Each row comes from the steps of one path. Every step used is in the known rows, and no mark comes twice. Write the path behind each row, first mark first.
(in the rows, 128 means zero)
Known rows:
mepu/madi/kozo: [117 130 221 125 102  94 138 110 104  70  57 121 160 135 162 195 172 120
  98 149 121 115 132  78  87 142 119 107 127 142 129  98 136 112 106 108
  92]
fugik/mepu/sutot/ruzo/lelo/zimet: [134 121 184  93  55  87 122 129  75  83 195 112 135 104 187 153 145  91
 136 161 103 144 102 131 125 136 146  97 152 176 126  99 124  97 160 135
 148]
fugik/mepu/madi: [116 123 211 109  71  84 129 110  90  78 105 102 141 142 154 184 174 114
 118 165  96 115 110  99  82 124 123  98 140 169 117 102 147 115  99 112
  68]
vazi/vegeg: [157 109 165 110 112  81 128 164 101  55 118 104 138 102 175 205 142 102
 103 157 141 175 133  91  75 121 127 114 126 131 111 122 135  93 136  87
 110]
mepu/fugik: [135 117 147 109 114  82 147 142  97  67  69  97  78 118 119 199 140  91
 117 169 116 145 140  83  82 108 133 119 131 146 121 104 138  98 139  98
 111]
ruzo/sutot/mepu/madi/kozo: [144 128 180 123 103  97 135  73  98 108 127 108 122 179 150 156 159 111
 109 190 133 103 109  68  84 146 110 111 139 173 134  98 134 134 139 112
 100]
bazi/kozo: [144 113 167 108 132  95 145 180  88  76 128 109 171 139 164 188 149 137
  97 150 105 156 138  79  92 122 133 133 123 151 122  91 136  59 116  46
 100]
ruzo/lelo/zimet/sutot/mepu: [180 112 153 117  78  72 119 108  88 150 182 103 113 115 200 169 148  98
 123 178 139 164 109  94 101 123 118 120 131 154 137 105 129  67 147 103
 141]
fugik/mepu/madi/kozo/sutot: [ 91 129 222 112  72  83 117 107  88  78  84 125 137 155 142 187 204 119
 102 150 119 141 111  96  92 127 108 104 125 150 121  97 145 135  72 127
  66]
zimet/sutot/ruzo: [127 109 172 117 147  66 131 145 103  89 124  93 129 147 136 187 138 107
 120 157 148 121 125 129  88 123 123 120 126 150 130 106 128  98 155 112
 126]
kozo/sutot/ruzo/lelo: [118 120 152 107  89  91 124 145  83  86 164 117 143 125 117 139 166 112
 121 176 136 165 116 121  95 109 125 141 134 123 118 120 117 122 143 155
 134]
kozo/sutot/mepu: [142 122 134 113  85  78 124 156  87 100 148 114  89 143  87 146 165 125
 110 179 157 170 127  71  81 126  87 138 127 146 117 104 136 115 106 113
  99]
zimet/sutot/mepu/madi: [153 120 184 117 119  64 123  98 100 135 114  89 126 177 130 174 154 117
 122 163 162 102 109  67  73 144  94 110 128 162 129 106 139  96 107 108
 113]
lelo/ruzo/sutot/mepu: [177 115 140 118  88  95 139 145  87  93 189 103  65 152 116 159 138 118
 120 222 107 117 112 108  85 127 117  99 145 185 119  93 135  96 171 107
 114]
sutot/mepu/madi/kozo/bazi: [126 127 209 114 107  85 131 146  93 115  72 119 148 166 140 169 167 149
 102 161 156  89 132  42  80 151  72 115 150 138 135 114 141 151  96 122
 118]
sutot/ruzo/lelo/mepu/fugik: [138 116 156  94  64 105 136 101  78  78 132 101  85 116 112 163 140  96
 136 172  84 119 106 100 104 109 154 121 159 142 124 115 131 122 189 142
 176]
ruzo/sutot/mepu/fugik: [157 115 106 108 116  83 143 111  88 104 142  87  39 160 109 158 127  83
 128 210 122 129 116  75  78 118 125 120 140 176 126 104 136 119 177 104
 121]
madi/kozo: [119 121 188 129 122  90 141 146  96  66  80 124 136 109 163 199 161 116
  96 164 119 150 141 102  95 129 125 118 126 142 132  85 138 114 135  88
  87]
lelo/ruzo/sutot: [162 110 141 115  97  94 145 160  94  66 158 109  91 138 138 185 148 120
 112 207  83 126 127 127  94 113 139 100 132 169 113  83 134  87 161  98
 107]
sutot/zimet: [144 110 155 121  84  98 150 148 108  79 102 106 115 106 123 189 146 104
 105 195 114 155 142  88 101 143 130 124 123 143 130 131 148 109 131  82
  90]
bazi/kozo/sutot/mepu: [150 120 144 104 108  90 126 175  83 103 166 110 133 169 102 145 161 146
 100 156 145 180 122  52  85 126  98 143 122 153 118 101 134  70  99  72
 109]
bazi/kozo/sutot: [132 115 143 101 113  91 129 191  88  75 130 118 160 153 126 174 172 147
  96 146 119 186 138  74  94 113 118 144 112 136 115  92 131  59  88  62
 103]
ruzo/lelo: [142 118 154 115 101  95 137 140  83 102 139 113 150  99 175 169 160  98
 117 187  95 155 126 110  93 112 140 129 134 137 123  97 135 108 142 112
 114]
zimet/sutot/ruzo/lelo: [130 110 170 113 141  70 127 125  90 121 158  94 153 135 169 173 146  96
 133 170 132 127 109 141  94 113 136 123 132 141 131 105 123 106 171 132
 148]
vegeg/vazi: [119 122 144 115 121  96 146 154 115  83 105 137 111 100 158 183 162 102
 111 186  69 161 159  91  74 130 131 122 134 153 122 115 139  90 159  85
 101]
fugik/mepu: [118 116 179 111  84  82 133 144  82  74 133 107 112 117 157 192 162 102
 113 179  94 145 121 123  90 116 130 108 136 168 122  90 149 121 126  93
  61]
kozo/sutot/ruzo: [111 118 158 109  98  86 128 169  99  56 131 114 116 139  86 154 160 125
 111 164 151 161 131 111  90 117 112 139 130 134 117 115 124 112 127 137
 114]
bazi/kozo/sutot/ruzo/lelo/zimet: [146 115 169  96  62 110 123 155  86  79 197 119 170 127 166 148 158 140
 103 149 125 194 120  95 115 107 138 142 132 130 124 130 109  34 128 101
 156]
lelo/zimet/sutot: [157 105 159 116  90  68 130 140 109  93 114 110 114 112 193 212 150 111
 105 158 130 163 140 104 105 117 123 117 112 144 133  94 131  47 120  71
 114]
lelo/ruzo/sutot/mepu/madi/kozo: [160 127 201 125  91 102 137  97  95  89 144 112 102 177 136 170 158 127
 109 199 118  82 102  88  88 146 115  81 144 181 127  95 133 107 152 124
 118]
madi/mepu: [112 117 164 111 133  81 158 172  91 102 126 106 144 114 146 186 158 119
 107 176 109 145 132  93  93 134 130 112 132 171 114  98 143 120 148  97
  80]
sutot/mepu/madi/kozo: [135 135 218 127  99  97 133 100  99  95  94 114 137 149 141 166 161 123
 102 162 152 109 119  61  81 154  98 109 140 158 133 108 137 122 116 114
  98]
fugik/mepu/sutot/ruzo/lelo: [117 123 175  96 102  82 123 134  65  97 188 104 148 130 153 144 152  86
 144 162  97 123  99 141 106 137 144 102 152 179 121  88 131 137 167 146
 137]
zimet/sutot/ruzo/lelo/mepu/madi: [139 116 196  99  73  89 115  65  85 124 136 100 161 165 151 168 165 116
 135 155 108  88  91 107 101 131 136 112 148 145 127 109 130 109 143 145
 172]
vegeg/vazi/madi/kozo/sutot/mepu: [119 141 182 115  83  85 132 129 110  98 133 154  70 123 114 124 196 104
 112 170  82 143 124  78  55 129  96 127 133 154 135 147 140 101 139  97
 106]
vegeg/vazi/madi: [132 130 175 108  87  86 149 146 117  76 117 138 101  92 147 150 176  92
 118 176  42 121 141 100  55 116 133 121 136 159 126 142 141  71 151  74
 101]
zimet/sutot/mepu: [151 112 151 122 134  57 126 137  92 134 140  93 101 150 136 178 145 109
 122 172 151 132 118  93  81 133 101 122 124 164 131  94 143  95 135  92
 108]

Write each row's path:
[147 121 146 112 109  85 144 134  92  93 111  92  49 133  94 169 130  93
 121 179 141 137 126  63  73 123 112 119 140 160 125 112 138 106 151 108
 120]	sutot/mepu/fugik
[121 120 189 116  58 105 124 129  94  71 150 135 134  98 167 158 170 113
 101 161 144 186 123 114 120 114 127 128 132 121 135 122 110  97 143 144
 142]	madi/kozo/sutot/ruzo/lelo/zimet
[125 123 160 104 132  79 138 170  94  61 126 109 138 139 107 157 134 109
 126 147 139 122 135 105 100 152 122 117 139 163 119  91 124 109 151 122
 145]	mepu/sutot/ruzo
[111 119 155 104 145  75 164 158  91  98  90  90  98 116 124 200 146 101
 117 172 107 142 130  80  87 124 139 104 134 169 116 108 141 118 160 109
 105]	madi/mepu/fugik
[128 124 169  93 100  87 148 157  83 114 187 109 161 102 178 148 141 102
 126 159 117 142 115 105 129 154 147 102 147 174 121 105 116  93 184 144
 168]	madi/mepu/sutot/ruzo/lelo/zimet
[109 122 166 122 111  84 129 159  94  68  90 135 123 124 131 185 182 124
  94 157 134 179 141  97  98 121 109 131 113 128 125  87 133 119 103 100
  90]	madi/kozo/sutot
[164 106 155 112  83  73 126 119  95 125 147 109 137  99 226 196 156  98
 116 171 117 171 125 118 113 110 139 118 115 137 133  98 127  57 135  92
 135]	ruzo/lelo/zimet/sutot
[121 126 155 117 108  79 130 131  90  89  87 113  49 146  82 170 160 106
 109 164 158 170 124  64  84 125  98 123 126 143 130 106 136 128 128 121
 116]	madi/kozo/sutot/mepu/fugik
[177 110 144 107  82  70 127  93  89 145 145  88  62 116 179 185 133  81
 133 175 138 153 108  81  97 110 128 111 132 152 138 117 129  60 162 109
 164]	ruzo/lelo/zimet/sutot/mepu/fugik
[100 124 184 118 106  98 125 137  85  85 139 126 149 127 140 152 174 113
 111 165 139 163 117 125 102 116 128 133 132 119 129 110 120 138 148 155
 134]	madi/kozo/sutot/ruzo/lelo
[101 125 167  98 161  75 155 183  89  91 148 102 155 141 110 160 139 115
 124 150 130 118 126 104 106 165 127 103 143 186 113  94 127 128 176 133
 135]	madi/mepu/sutot/ruzo
[155 122 129  93  70  95 128 128  67 107 145 126 138 120 151 155 161 105
 128 158  68 136 118  94 125 147 139 121 142 157 117  59 139 113 141 107
 167]	ruzo/lelo/mepu/sutot
[128 127 196 105 109  70 161 161  94  96 141 107 136 104 139 154 173 107
 115 169  78 106 114 106  72 120 127 113 135 175 118 124 145 101 141  89
  80]	vazi/madi/mepu
[103 129 212 106  51 106 119  90  97  54  88 133 134 169  92 162 185 144
 103 135 132 115 112  78 109 139 108 120 144 132 123 110 129 132 107 145
 136]	lelo/mepu/madi/kozo/sutot/ruzo
[ 75 131 240 110  77  89 116 104  91  59 105 117 140 169 118 168 188 122
 111 148 136 124 103 113  92 128 109 102 137 153 124 120 132 144 104 156
  87]	fugik/mepu/madi/kozo/sutot/ruzo
[151 115 182 111  55 106 137 129  96  71 170 114 135  83 186 159 139 102
 114 177 124 157 122 113 107 115 144 125 146 140 131 125 113  72 168 131
 144]	sutot/ruzo/lelo/zimet
[162 115 160 113  48 102 135 128  92  88 149 121 135  70 210 177 155 104
 107 180 107 173 130  98 110 111 139 124 132 136 128 106 124  67 140 100
 124]	ruzo/lelo/zimet
[135 125 213 128 133  66 124  86 100 132  90 103 138 173 155 187 163 116
 110 152 161 105 111  73  80 154  96 101 124 161 140  97 139 107 111 105
 111]	zimet/sutot/mepu/madi/kozo
[180 119 187 112  55  78 116  73  96 154 154  99 136 140 197 166 157 107
 123 168 146 128 101  72  92 133 111 107 134 152 135 117 126  63 116 120
 149]	ruzo/lelo/zimet/sutot/mepu/madi
[152 121 162  99  73  95 132 143  88  77 168 118 143 101 171 146 135 101
 126 154 127 151 125 109 122 143 140 116 142 153 127 104 112  74 164 135
 179]	mepu/sutot/ruzo/lelo/zimet
[120 132 162  93 112  81 169 163 116 124 131 128 117 108 122 147 172  83
 131 181  35 117 135  83  90 176 137  96 133 194 128 159 153 107 174  80
 122]	vegeg/vazi/madi/mepu/sutot/zimet
[126 114 156 105  81  77 136 152  86  91 125 104 110 129 123 183 154  91
 124 179  90 146 124 106 119 161 132  97 130 183 127  99 158 134 128  85
  94]	fugik/mepu/sutot/zimet
[118 129 193 107  43 104 119  95  92  74  65 141 129 156 117 180 200 143
  98 142 111 135 121  63 108 135 108 120 127 131 120  90 139 123  74 115
 112]	lelo/mepu/madi/kozo/sutot
[114 125 146  99 155  71 154 189  84 110 125 108 151 130 135 173 154 114
 118 154 108 135 135  88 109 162 128 104 129 186 111  70 139 118 144 102
 114]	madi/mepu/sutot
[139 117 168 103  55 111 131 110  77  80 165 116 133 112 136 152 150 115
 124 179  87 122 108 112 107 123 145 126 159 144 125 106 131 123 174 135
 154]	sutot/ruzo/lelo/mepu
[151 124 179 101  35 112 126  76  80 104 123 118 155 127 159 164 177 122
 119 171  68 110 107  78 101 130 136 118 148 143 117  97 139 110 115 124
 139]	ruzo/lelo/mepu/madi
[139 107 161 103  90  84 119 104  80 119 164 106 134 140 156 167 152 109
 134 167  99 118  99 128 109 119 143 123 144 146 130  95 133 112 173 126
 167]	zimet/sutot/ruzo/lelo/mepu
[121 118 144 105 130  79 162 175  95 118 116 101 143 127 116 179 152 107
 116 176 107 143 135  79 121 181 132 101 126 178 120 108 148 131 152  94
 112]	madi/mepu/sutot/zimet
[132 125 156 102 122  88 133 155  79  92 159 107 158 127 138 140 140  97
 137 160 118 130 118 120 106 143 137 120 144 156 121  92 119 116 170 141
 165]	mepu/sutot/ruzo/lelo
[158 122 222 125  81  75 122  78 108 119  99 110 122 151 184 193 159 119
 105 147 167 123 114  62  99 150  98 100 127 158 145 108 132  70 107  97
 122]	lelo/zimet/sutot/mepu/madi/kozo
[131 133 177  94 122  62 157 179  87 103 135 110 143 125 122 143 169 103
 125 147  78 101 115  97  85 149 124 105 131 189 115 101 141 102 136  93
 114]	vazi/madi/mepu/sutot
[139 109 143 106  90 103 137 178  99  86 123 111 149 150 103 178 166 143
  96 168 117 192 139  63 109 132 122 139 107 134 124 129 142  73  97  54
 100]	bazi/kozo/sutot/zimet
[169 103 140 119  72 105 152 147 104  74 149 103  80 132 120 189 142 111
 111 235  78 130 127 118 109 131 146  96 127 166 125 115 144 103 167  91
 109]	lelo/ruzo/sutot/zimet
[127 118 178 114 104 100 139 136  87  85 161 106 153 111 150 150 144 103
 125 184 117 133 116 123  91 117 141 127 146 142 126 115 122 116 173 140
 134]	sutot/ruzo/lelo
[107 130 203 117  91  89 125 121 103  75  62 130 146 154 124 178 196 132
  95 145 141 150 131  75  92 131 103 120 118 126 122 100 133 115  72 121
  94]	mepu/madi/kozo/sutot
[101 128 243 119  85  90 129  96  90  73  83 117 150 139 177 199 182 111
 106 156 103 114 110 105  92 134 123  90 137 168 129  95 147 131 105 111
  62]	fugik/mepu/madi/kozo
[154 114 131  99  54 100 141 142  91  85 106 117 108 127  98 178 150 113
 120 169  87 136 134  70 133 174 129 115 133 163 125  94 153 117 133  79
 141]	lelo/mepu/sutot/zimet
